Known rows, with every step that occurs
tukol, rubez: [  7.8  -3.5   1.0   2.5 -11.5  -0.6  13.2  -8.0  11.6   6.3 -28.4  16.1
  -6.7  -0.4   5.6  -1.9   1.1  -1.4   4.0 -38.6   5.0  -0.5  10.1]
zosotiz, nizarug: [ 12.1  -2.7   0.3   0.3  -4.0 -33.3   7.7   2.4   8.2  39.7  -5.4   3.0
  24.3   9.9  17.7  -1.5  -0.2 -12.4  -7.2  -2.2   0.7   0.6  -5.7]
rubez, zosotiz, tukol: [-10.3  35.3   6.8 -11.1   1.8   3.5   3.6  10.0   8.8  13.9  10.9  12.8
 -11.8  -5.2  10.0  -8.1   5.1  -4.0 -16.0 -11.6   0.8   8.4 -16.5]
rubez, zosotiz, nizarug: [  0.6  25.6   1.8 -15.6 -11.1 -17.4   7.0  13.1  11.3  36.4   9.7  31.5
  11.6   4.0  11.0  -7.6   6.8 -14.3  -1.5   2.9   3.4   8.3 -13.8]
fonumiz, rubez, zosotiz, tukol: [-45.1  15.2  -1.7  -5.5  -7.8  -6.1  12.6  -0.7  24.4  19.0  21.1   9.6
 -26.2  -3.4  14.4  -6.7  13.5   1.4  -3.3 -29.8  11.3  11.3 -12.9]
tukol, fonumiz, zosotiz: [ -7.0  -3.4  -6.0   0.0  -2.9  11.6   4.7   0.4  15.9  28.8   2.3  -4.3
 -10.1  -8.0  26.7 -17.6  -1.4   7.1   4.5   0.7  34.5  21.5  10.9]
fofe, tukol, rubez, nizarug, fonumiz: [ -3.1  -5.6  -2.3  -1.2 -17.8 -16.7  10.4  -9.9   2.2  39.8 -20.5  11.3
 -24.1 -23.7  25.9  -5.2  10.4  10.5 -11.1 -37.1   2.3  -3.7  20.8]
tukol, rubez, nizarug, fonumiz: [  4.3 -18.4   1.4 -11.6 -18.5 -24.9  15.9  -8.7  22.4  33.5 -15.2   4.9
  -2.9 -11.4   4.7  -5.5   5.9  15.2   4.7 -54.9   2.4  -4.4   4.4]
fofe, tukol, fonumiz, zosotiz: [-11.6   4.0  -8.3   7.1  -6.2   9.1   5.1  -3.6  -2.3  36.7  -9.0   4.5
 -28.2 -22.0  41.2 -13.8   5.2   4.8 -11.2   0.9  24.4  14.9  24.5]
fofe, tukol, fonumiz: [ -5.9  -0.2  -3.2  11.3  -2.0   5.6   2.2  -2.0  -9.5  33.5 -15.4   7.6
 -20.2 -18.4  24.3 -17.1   1.8   4.6 -10.0  -1.1  18.1   5.2  31.0]
fonumiz, rubez, zosotiz, nizarug, tukol: [-39.9   5.1  -8.3  -6.0 -21.1 -20.3  12.7   0.2  30.0  38.2  17.5  27.8
 -14.1  -0.7  16.1  -8.7  13.0  -7.5   5.0 -33.6  10.5  11.7 -13.8]
fonumiz, zosotiz: [-12.2   8.5 -10.3  -9.6  -9.2   4.1   3.8  -3.8  11.8   6.6  14.0  -7.8
 -15.1  -3.0  35.6   7.0   4.6  -1.7  -2.4   3.4  12.5  19.1 -11.4]
nizarug, fonumiz, zosotiz, tukol, rubez: [ -3.9  -1.0  -7.1 -10.3  -8.0  -5.9   9.1  -9.6  23.3  46.5   5.1  -7.1
 -26.4 -23.4  38.7  -0.7   5.1  19.6  -9.6 -20.2   6.8  10.1   3.8]
fofe, tukol, rubez: [  0.2   4.0  -3.0   8.4 -12.7   0.5  10.2  -9.6  -4.7  22.3 -31.3  19.2
 -27.2 -16.0  26.4  -2.7   6.9  -1.8 -11.7 -26.3   3.1  -1.4  24.6]
fofe, tukol: [ -6.0   6.3  -3.1   6.1  -3.4   0.3   1.5  -4.7 -13.6  17.6 -10.6   7.4
 -22.0 -13.8  23.2  -1.1   6.5  -0.7 -13.5   1.8  -0.1   0.2  17.5]
nizarug, tukol, rubez, zosotiz: [ -0.7   1.1  -4.7   3.1 -26.9   4.4   1.7  -3.0  22.5  17.5 -20.4  42.0
 -22.0 -10.9   9.4 -11.3   0.2  -5.5  -4.7 -62.6  -0.3   2.7  -5.4]
fonumiz, fofe, tukol: [-25.8   8.4 -13.3 -10.2  -3.2 -11.7  21.6  -8.5 -13.9   5.4   2.1  -1.0
 -26.9 -21.5   7.9  -5.3 -10.8   6.0 -10.4 -10.3  11.3  15.4 -14.6]
tukol, rubez, zosotiz, nizarug, fonumiz: [  7.9   9.8   1.1  -9.8 -19.5 -16.8  20.5   0.8  21.7  44.5 -20.5  39.9
  -2.3  -4.2  14.4  -9.1   6.7  -4.4   4.3 -36.5   6.5   4.3   4.3]
nizarug, fonumiz, fofe, tukol: [-15.0  -5.9 -12.1 -14.3  -4.8 -12.5  16.6  -9.7  -0.9  39.7   7.7   4.4
 -28.5 -34.2   8.7  -7.4  -4.7  23.2  -3.9  -6.0   3.2   7.3   3.4]
zosotiz, tukol: [ -2.3  11.6   6.0   5.6  13.8  -4.0   2.2  -2.6   4.8   5.2  -3.3 -25.2
  -9.0  -1.6  17.9  -1.6  -1.4   2.9 -28.6 -20.3  -1.5  -0.2 -10.3]
rubez, zosotiz, tukol, fonumiz: [ -9.9  30.9   6.5  -8.2   3.1   8.2   4.4  11.2  13.4  26.2   7.3  12.7
 -11.0  -7.6  11.9 -19.1   1.4  -0.7 -13.1 -12.1  13.3  12.2  -6.3]
rubez, zosotiz: [ -8.3  28.1   1.3 -15.3  -8.6   5.0   2.6  11.9   5.6  10.2  12.9  30.7
  -5.9  -1.8  -1.4  -6.7   6.1  -5.6   3.4   3.6   1.7   7.8  -8.9]

Rows
[  1.3  19.2   0.4 -18.9 -13.8 -20.0   8.1  12.4  15.5  54.7  12.3  33.5
   6.8  -6.2  12.3  -9.8   8.5  -4.6   0.2   2.6   1.4   6.5  -5.6] : rubez, zosotiz, nizarug, fonumiz
[-20.8 -22.0  -9.3  14.3 -16.3   3.7  -2.5  -5.7  26.7  28.9  -5.9  16.8
 -20.9 -14.1  11.2 -23.2  -1.6   5.3  -2.0 -49.7  18.6   8.4   4.2] : nizarug, tukol, fonumiz, rubez
[-15.5  -6.8  -6.5  -3.1   5.0  -1.3  17.7  -0.5   4.9  20.2  -0.4  -2.2
  -7.0 -12.4  -3.0 -26.1 -14.0  11.7   6.7  -9.4  31.0  19.9   0.9] : tukol, fonumiz, fofe
[ -7.9 -20.7  -2.1  -9.7 -17.6 -28.3  -4.1  -2.2  16.0  18.5  10.0  -9.1
   2.6  -7.1   2.2  -8.0   3.7   9.4  -8.8 -50.7  -2.6  -2.7 -22.3] : rubez, nizarug, tukol
[-44.1 -23.3  -8.2  -4.2 -19.5 -29.9   7.1  -9.7  29.5  22.4  20.5  -7.4
 -16.5  -6.2   8.4  -5.9  12.1   9.8   0.8 -58.2   8.8   3.3 -16.4] : fonumiz, rubez, nizarug, tukol
[-17.2 -16.7  -6.1 -25.4  -9.8 -39.2  13.9  -5.7   9.1  41.1  20.8 -16.0
  -7.2 -26.0   3.4  -7.8   1.9  25.7  -5.3 -29.3   2.8   3.1 -13.6] : rubez, nizarug, fonumiz, fofe, tukol
[ -6.4  21.0  -3.9 -23.5 -12.3 -24.7  15.4   9.7  13.8  52.2  16.0  30.5
   2.3  -8.7   9.9 -11.2   4.0  -3.0   1.2  -0.7   4.5  11.1 -16.1] : rubez, zosotiz, nizarug, fonumiz, fofe
[ -9.0  19.1  -4.8 -15.1 -15.8 -17.9  11.9  10.9  17.9  46.9   5.7  37.7
   0.5  -6.9  12.0 -20.4  -1.0 -11.0  -2.7 -20.6  12.7  16.2 -19.7] : rubez, zosotiz, nizarug, tukol, fonumiz, fofe
[-13.9   6.6   1.8   4.0  16.6  -2.8  14.3  -3.0   8.1  19.8  -3.8 -27.8
 -13.6 -12.4  14.8 -20.4 -12.1  10.6 -24.2 -29.2  21.2  14.2  -8.5] : zosotiz, tukol, fonumiz, fofe
[-28.2   0.4  -4.6 -11.7  -9.2  -9.1  10.7  -3.8  26.4  49.5  20.9  11.6
 -27.2 -22.3  14.0  -8.1  10.2  19.4   1.3 -19.9   3.6   4.1   4.6] : nizarug, fonumiz, rubez, zosotiz, tukol
[  0.0  12.8  -2.5  -0.5 -19.0 -10.8  14.0  -3.7   2.7  52.2 -23.2  36.9
 -24.5 -20.3  33.0  -7.4  10.2  -2.0 -10.0 -24.4   4.2   1.3  23.1] : fofe, tukol, rubez, zosotiz, nizarug, fonumiz
[ -1.2   2.6   8.8   0.8   3.1 -20.7  12.3  -8.5  16.7  15.5 -16.7 -23.4
  -8.9  -4.3  19.5  -4.1   1.4   7.3 -27.1 -60.0   1.3  -1.2 -11.9] : zosotiz, tukol, rubez, nizarug
[ 12.7 -11.4  -3.5   7.5 -19.3 -31.4   9.3  -4.0  22.1  48.6 -25.1  21.3
  10.6   2.9  24.4  -7.0  -0.6 -14.5 -11.7 -47.9   0.0  -0.1  -6.9] : zosotiz, nizarug, tukol, rubez
[-12.1 -21.8  -5.3  -8.5 -17.5 -23.6  -1.7  -2.3  25.2  32.3  11.7 -11.1
  -2.0 -12.1  14.9 -16.2   2.5  12.7  -6.1 -50.9  15.0   8.7 -15.5] : rubez, nizarug, tukol, fonumiz, zosotiz
[ -2.1   0.1 -12.8  -4.2 -23.5 -18.0  10.2  -6.6  27.2  39.2  -3.3   5.8
  -8.2  -3.5  52.5   1.4   4.7 -11.3 -10.0 -29.5  13.5  18.3 -16.1] : fonumiz, zosotiz, nizarug, tukol, rubez
[-13.7  16.6  -5.0  -5.6   1.1   2.1   5.9  -6.4  14.6  11.1  11.4 -26.9
 -21.3  -6.8  48.1   5.6   4.2   0.4 -21.7 -11.0  12.5  20.1 -17.5] : fonumiz, zosotiz, tukol
[-22.3   0.3   3.7  12.5  11.9  -2.1   7.1  -4.7  18.9  27.3  -2.0 -24.6
 -16.5  -6.2  21.7 -17.9  -0.2   9.8 -20.6 -34.7  21.7   9.6   2.8] : zosotiz, tukol, fonumiz, rubez
[-22.5   3.8  -6.2   6.6 -10.4  -6.6  10.1  -1.1   5.8  55.1  -6.5  20.2
 -23.3 -17.2  32.8 -20.4   9.5   0.6  -7.2 -10.9  24.5  10.3  25.9] : fofe, tukol, fonumiz, rubez, zosotiz, nizarug
[ -4.0 -21.5   1.3 -20.7  -8.6 -34.7   3.0  -1.0  14.8  37.9  19.8 -17.6
   5.5 -15.3  -0.6  -5.2   7.6  23.8   0.9 -23.3  -1.6  -5.1  -7.6] : rubez, nizarug, fonumiz
[ -3.0 -17.8  -6.8   9.9 -15.7 -30.4   6.3  -1.8  26.4  60.3  -9.8  13.4
   9.6   1.2  24.8 -17.6  -0.5  -9.1  -8.3 -36.9  13.7   6.1  -3.9] : zosotiz, nizarug, tukol, fonumiz, rubez
[-28.8 -22.9  -3.0   1.1  -5.3 -13.3  10.1  -2.3  25.0  37.2   9.6  -8.4
  -5.0  -7.1   5.6 -24.8   4.8  15.3  11.6 -29.7  33.5  10.9   9.6] : tukol, fonumiz, rubez, nizarug
[-27.5  -3.9  -3.3   0.9  -8.4  -6.0  12.8   3.8  26.0  49.2   6.6  17.4
  -5.1  -3.7  11.6 -27.5   4.7   3.3  11.1 -17.7  35.0  16.3  12.6] : tukol, fonumiz, rubez, zosotiz, nizarug
[-12.8  -6.1 -12.3 -13.2  -9.4 -13.2  21.5 -11.7   3.2  41.6  -2.3  10.1
 -31.2 -35.1  11.2  -8.0  -4.7  23.4  -1.6 -18.5   5.4   7.1   7.9] : nizarug, fonumiz, fofe, tukol, rubez
[-30.4  -3.0  -3.9   0.4  -7.0   4.4   9.5   3.1  23.6  35.5   8.4  16.6
 -13.3  -7.4   5.3 -26.4   5.0   7.3  13.9 -16.7  33.0  16.5  14.0] : tukol, fonumiz, rubez, zosotiz
[ -2.7   4.2   7.2  10.8  16.6   2.2   3.4  -1.2  10.2  23.0  -9.4 -25.1
  -7.8  -6.5  18.2 -18.0  -4.5   8.6 -24.4 -23.3  16.3   6.8   3.1] : zosotiz, tukol, fonumiz
[-27.0  16.8 -11.6 -13.4 -10.5 -10.2  28.8  -8.0  -5.7  10.2  -7.6  17.9
 -33.0 -23.3  10.1  -8.7  -7.9   3.1  -6.4 -27.7  13.8  17.7 -12.1] : fonumiz, fofe, tukol, rubez, zosotiz
[ -3.6   7.0  -9.7  -9.8 -12.2 -20.0   8.8  -2.3  17.8  33.6   9.5  -6.8
   1.6   1.3  48.4   5.2   4.7 -10.7  -6.8   2.1  13.3  19.3 -14.7] : fonumiz, zosotiz, nizarug
[-23.1   6.9 -12.6  -9.8  -7.4 -13.0  27.3 -12.3  -8.1   8.6 -12.0   5.8
 -30.6 -22.3  11.2  -6.2  -8.7   4.7  -8.2 -29.2  12.3  15.3  -9.5] : fonumiz, fofe, tukol, rubez
[-10.2  14.7  -4.5  -3.9  -5.5   1.5  10.5 -10.0  19.9  14.0  -2.9 -17.3
 -25.2  -7.5  50.5   4.6   4.7   0.6 -20.3 -29.8  14.3  18.9 -12.7] : fonumiz, zosotiz, tukol, rubez
[ -0.3 -17.1  -6.4  14.0 -11.9   8.5  -6.8  -1.3  16.9  24.8 -11.9  16.7
 -13.4 -12.7   8.0 -22.4  -7.8   4.0  -4.6 -40.4  13.4   4.9   4.5] : nizarug, tukol, fonumiz
[  2.4 -12.6   2.9  -8.2 -16.2 -22.9  14.4  -6.8  18.3  15.5 -18.2   1.8
   0.4  -2.3   4.2  -3.8   5.2   6.9   2.6 -54.4   5.4  -2.5  -0.9] : tukol, rubez, nizarug
[ -4.5 -16.3  -1.6 -16.9 -17.3 -29.5  22.1 -10.5  20.2  31.3 -11.9   3.3
  -6.9 -15.8   3.6  -6.9   1.1  17.1   4.2 -58.1   6.2   1.4  -3.4] : tukol, rubez, nizarug, fonumiz, fofe
[ -5.7  -4.7  -9.7 -14.2 -11.0  -1.4   4.1  -4.8  17.4  40.5  15.7  -0.3
 -19.5 -21.6  28.9   0.9   5.3  18.5   2.7   3.8   6.3  10.3   5.3] : nizarug, fonumiz, zosotiz
